Each row comes from the steps of one path. Every step used is in the known rows, and no mark comes twice. Write the path behind each row, first mark first.
In the rows, 128 means zero.
Known rows
nanamik/zukes/simi: [164 144 142 158 118 108 135 135 126 148  78  84 136 138 106 142 122 173
 100]
gubugu/zila/simi/kozov: [160 159 153 110  90  95 135 143 127 177 101 134 142 116 101 159 122 177
  95]
kozov/simi/zila/gubugu/fosig: [171 166 174 100  80  96 138 126 147 163 114 120 143  91  52 138 177 145
  88]
nanamik/zukes/simi/kozov/goro: [136 131 149 158 115 111 126  84 129 148  63 106 121 115  91 162 125 149
  91]
zila/gubugu/fosig: [165 157 192 128  80 114 124 136 132 159 101 117 170  91  55 125 152 155
  97]
nanamik/zukes: [158 138 150 146  74 118 129 122 125 152  80 106 119 144  94 142 125 184
  80]
nanamik/zukes/goro: [125 132 155 154  82 101 152 125 121 117  92  99 106 136 107 165 119 170
  78]
zila/simi/zukes: [184 102 141 140 112  76 143 163 129 147 117 112 147 123  91 136 147 179
  84]
gubugu/zila: [174 165 163 126  66 110 139 169 117 144  93 134 130 124  96 144 102 180
  92]
kozov/goro: [154 125 166 164  68 100 121 138 140 129  85 135 135 119  82 155 114 174
  83]
gubugu/zila/simi: [173 158 155 117  85  95 138 174 131 147 107 133 152 117 112 158 117 184
 103]
zukes/goro/kozov/simi/zila/gubugu/fosig: [138 140 195  86  82  83 164 137 148 134 140 132 145  81  79 184 179 103
  95]
zukes/nanamik: [172 135 151 150  90 102 131 164 131 157  69  83 160 162  91 143 113 191
  84]
zukes/goro/kozov: [135 116 177 143  82  84 152 170 135 125 120 123 138 132 112 181 121 147
  91]
kozov/simi/zukes/goro: [156  98 136 141 109  57 173 166 147 120 129 117 123 129  90 158 130 163
  68]
simi/kozov: [153 144 154 149  83  94 123 132 134 185  87 113 127 141  72 139 126 183
  75]
kozov/goro/zukes/simi/zila: [136 123 156 155  98 103 140 110 115 100  71 113 121 110  99 170 120 125
 101]
nanamik/zukes/simi/zila: [164 160 143 145 115 105 146 126 109 140  77  78 104 131 100 145 146 161
  95]
kozov/goro/zukes/simi/zila/gubugu: [135 121 183 149 100 110 140  89 104 112  75 101 134  83  91 180 146 112
 110]
nanamik/zukes/goro/kozov/simi/zila/gubugu/fosig: [132 137 187  75  80 104 167  98 138 128 126 124 127  84  89 188 181  96
  89]

Which path is each row?
[122  90 148 130  97 103 121  84 137 143  55 111 169 133 103 188 110 142
  89]  zila/simi/kozov/goro/zukes/nanamik
[144 142 163 115  82  98 130 121 133 150  92 156 138  93  97 176 117 161
  93]  gubugu/zila/simi/kozov/goro
[152  75 161 124 117  65 169 173 129 118 142 123 149 113 118 181 148 136
  93]  zila/simi/zukes/goro/kozov
[138 109 156 170 101 104 130 123 132 106  71 118 151 115 102 169  97 135
 108]  kozov/goro/zukes/simi
[149 139 148 149 108  98 147 134 111 129  80  90 125 132 103 154 125 138
 102]  goro/zukes/simi/zila
[193  78 139 103 108  86 152 173 147 158 104 110 168 157  97 164 134 149
  81]  goro/kozov/simi/zukes/nanamik
[130 105 151 118  86  89 155 135 158 131 119 129 126 141 120 199 128 143
  84]  nanamik/zukes/goro/kozov/simi
[136 126 145 155 119  98 130 117 124 163  74  99 144 136  96 152 109 144
  99]  goro/zukes/simi/kozov
[167 173 192 116  74 112 137 122 115 153  99 110 138  85  52 128 174 142
  89]  simi/zila/gubugu/fosig
[151 104 152 156 103  73 171 163 112 110 116 107 115 125  88 147 128 160
  71]  simi/zukes/goro
[150 143 141 149 126 105 132 106 126 178  73  86 125 136  96 144 130 166
  88]  nanamik/zukes/simi/kozov
[131 114 152 100  84 117 134  94 118 132  54 132 161 117 116 195  92 132
  99]  gubugu/zila/simi/kozov/goro/zukes/nanamik
[138 129 165 154  72  99 117 106 137 158  79 136 125 120  69 155 120 167
  75]  simi/kozov/goro
[187 105 130 133 100  75 147 164 149 153 117 123 132 137  76 135 137 177
  69]  kozov/simi/zukes
[165 154 184 137  73 101 137 128 105 164 100  96 119 108  71 147 169 167
  86]  simi/zila/gubugu
[144 134 158 167 117  90 124 122 139 155  77 116 141 112  79 156 121 156
  96]  zukes/simi/kozov/goro
